Known rows, with every way that one mark hangs from another
q566[q750[q6 q14 q120 q330 q333]]: [-4.82 -2.08  0.52 -2.10 -0.86 -0.13  1.22  0.61 -1.94  2.14 -1.41 -4.61
  2.63 -0.97  6.06  2.13  4.86]
q14[q750[q330]]: [ 0.27 -1.39  0.88  0.22 -1.69 -1.12 -1.36  0.94 -1.40  1.64  0.81 -0.82
 -2.11 -0.58  5.27 -0.76  2.19]
q566[q750]: [ 1.54 -1.94  0.02 -0.59  0.56 -1.61 -0.15  0.43 -0.89  2.38  0.54 -0.97
  1.11 -0.16  0.29  0.13  0.76]
q180[q526]: [ 3.46 -1.53 -1.84 -0.38  0.17 -1.92 -1.11 -0.44 -0.23  2.03  0.14  1.27
  0.31 -0.42  0.60 -0.79  1.28]
q566[q750[q6]]: [ 0.04 -1.87 -1.33 -1.20  1.07 -1.49  0.17  0.41 -0.09  2.45  0.91 -0.80
  3.24  0.40  2.15  0.82  1.27]
q566[q750[q14 q120 q330]]: [-2.00 -1.72  1.39 -1.24 -0.48 -0.25  0.38  0.47 -1.28  2.45  0.06 -4.45
  1.76 -1.25  3.49  0.93  3.34]
q330[q750[q333 q566]]: [ 0.56 -1.93 -0.60  0.96 -1.05 -1.69 -0.62  0.86 -3.50  1.66 -1.22 -0.40
  0.62 -1.27  3.38  0.25  1.02]
q566[q750[q6 q120]]: [-1.43 -2.13 -0.76 -0.44  1.72 -0.83  0.41  0.50  1.83  2.46  0.72 -2.14
  4.11  0.26  3.13  0.97  1.97]
q14[q750[q333 q566]]: [-0.94 -2.97  0.31  1.26 -0.70 -1.41 -1.02  0.91 -3.78  1.10 -1.10 -2.28
 -1.43 -0.05  5.45 -0.44  2.73]
q330[q750[q120]]: [ 1.31 -1.11 -0.64  1.28 -0.31 -1.26 -1.19  0.76  1.74  2.19 -0.35  0.69
  2.47 -0.82  3.47 -0.24 -0.06]
q643[q750[q14 q120 q333]]: [-0.65 -2.87  0.29  0.15 -0.69 -0.24 -1.32  0.45  0.42  1.63 -4.07 -2.62
  2.24 -1.75  5.78  1.03  2.15]
q526[q6 q180]: [-0.45 -3.14  1.57  0.01  0.89 -1.25 -2.29 -1.24  0.09  0.56  1.16  3.14
  0.36  0.71  0.44 -2.74  2.85]
q180[q526[q6]]: [ 2.56 -2.27 -2.55 -0.87  1.11 -2.30 -1.92 -1.41  0.00  1.30  1.02  3.63
  0.10 -0.32  0.36 -1.83  1.86]
q330[q750[q6 q14 q120 q333 q566]]: [-3.40 -2.26 -1.46  0.26 -0.27 -0.73 -0.09  1.00 -2.06  1.72 -2.19 -2.71
  5.33 -0.50  7.81  1.40  2.87]
q750[q120 q333 q566]: [-2.43 -2.76  0.76  1.40  0.60 -0.44 -0.21  0.49 -1.12  1.23 -1.25 -2.14
  1.06 -0.57  3.46  0.16  3.78]
q643[q750[q14 q566]]: [ 1.10 -2.69 -0.42  0.51  0.50 -0.87 -1.77  0.42 -1.81  1.83 -1.40 -3.11
  2.93 -1.19  4.64  0.67  1.32]
q566[q750[q120]]: [ 0.10 -2.18  0.39  0.20  1.00 -0.85  0.02  0.44  1.02  2.30  0.36 -2.28
  1.99 -0.30  1.33  0.32  1.44]
q643[q750[q6 q120 q330 q333]]: [-2.35 -1.80 -0.01 -0.31 -0.99  0.14 -0.43  0.38  1.51  1.77 -1.68 -2.02
  0.96 -2.50  6.93  1.80  3.23]

Rows
[-5.03 -2.25  0.37  0.91 -0.66 -0.12 -0.10  1.02 -2.05  1.25 -0.01 -4.30
 -0.08 -0.66  9.04  0.79  5.15] : q14[q750[q6 q120 q330 q333 q566]]
[-3.91 -3.07 -0.54  1.59  0.56 -0.52 -0.41  1.11 -1.08  1.12 -0.95 -3.34
  1.63  0.47  8.31  0.38  3.93] : q14[q750[q6 q120 q333 q566]]
[-2.37 -2.35 -1.02 -1.63 -0.51 -1.21 -0.20  0.63 -1.78  1.36 -2.65  0.22
  3.47  0.59  5.46  0.52  3.51] : q750[q6 q14 q333]
[-0.54 -1.72  0.86 -0.14 -0.89  0.14 -1.38  0.46  0.95  2.11 -1.34 -3.32
  1.73 -2.46  5.96  0.95  2.42] : q643[q750[q14 q120 q330]]
[-2.20 -1.40  1.26 -0.47 -0.78 -0.09 -0.47  0.58 -0.16  1.70 -0.43 -1.90
  1.79 -0.97  4.68  0.05  3.96] : q750[q14 q120 q330]
[-2.42 -1.69 -1.46 -0.57 -1.02 -0.89 -0.28  0.98 -0.21  1.83 -2.98 -0.60
  4.98 -0.39  7.34  1.15  2.08] : q330[q750[q6 q14 q120 q333]]
[-2.16 -1.83  1.28  1.84 -0.23 -0.20 -0.96  0.99 -1.35  1.48  1.44 -4.27
 -1.10 -0.80  6.67 -0.33  3.60] : q14[q750[q120 q330 q566]]
[-2.08 -1.50 -0.28 -2.64 -0.55 -0.98  0.59  0.57 -2.23  2.58  0.58 -3.03
  2.95 -0.49  4.44  1.39  3.19] : q566[q750[q6 q14 q330]]
[-2.36 -1.30 -0.44 -0.23  0.34 -0.74  0.01  0.45 -1.67  1.72  2.04 -1.24
  1.59 -0.62  4.42  0.48  3.99] : q750[q6 q330 q566]
[-6.05 -2.22  0.41 -0.63 -0.34  0.18  0.61  0.66 -2.66  1.38 -1.18 -4.10
  2.95 -0.86  7.49  1.52  6.27] : q750[q6 q14 q120 q330 q333 q566]
[-2.09 -2.44  0.32  0.94  1.29 -0.41 -0.68  0.59 -1.06  1.54 -0.66 -3.13
  3.90  0.14  4.36 -0.03  3.66] : q750[q14 q120 q566]
[-0.92 -2.23 -1.24 -2.02  0.71 -1.41  0.15  0.58 -1.34  2.40 -0.32 -2.10
  4.81  0.75  3.73  1.08  2.07] : q566[q750[q6 q14]]
[-0.68 -1.56 -2.26 -0.13  0.09 -1.56 -0.81  1.00 -2.42  2.11 -0.23 -1.07
  5.59  0.21  6.12  0.68  1.23] : q330[q750[q6 q14 q566]]
[-1.78 -1.61  0.88 -0.47 -0.60 -0.78 -0.47  0.50 -3.75  1.51  0.42 -2.77
  1.16 -0.86  4.07  0.03  4.07] : q750[q14 q330 q566]
[-0.75 -2.76  0.40 -1.77 -0.86 -1.40  0.30  0.57 -3.73  2.10 -2.50 -2.52
  1.49 -0.40  2.41  0.95  2.49] : q566[q750[q14 q333]]
[-2.69 -2.17 -0.94  1.15  2.19 -0.52 -0.26  0.55  1.18  1.65  0.94 -1.66
  4.34  0.44  4.78  0.32  3.43] : q750[q6 q120 q566]
[-3.52 -1.93  1.72  0.73 -0.55  0.01  0.21  0.50 -2.12  1.30 -0.32 -3.02
 -0.85 -1.77  4.16  0.49  5.04] : q750[q120 q330 q333 q566]
[-3.48 -2.41  1.72  1.50 -1.21 -0.16 -0.42  0.98 -2.78  1.15 -0.44 -4.60
 -2.22 -1.27  7.09  0.15  4.63] : q14[q750[q120 q330 q333 q566]]
[-1.07 -1.84 -1.80  0.27 -0.54 -1.58 -0.29  0.90 -2.56  1.69 -0.95 -0.09
  2.68 -0.71  5.26  0.90  1.57] : q330[q750[q6 q333 q566]]
[-1.81 -2.13  1.41 -2.40 -2.05 -0.89  0.65  0.53 -4.53  2.10 -1.61 -3.47
 -0.25 -1.51  3.21  1.29  3.59] : q566[q750[q14 q330 q333]]
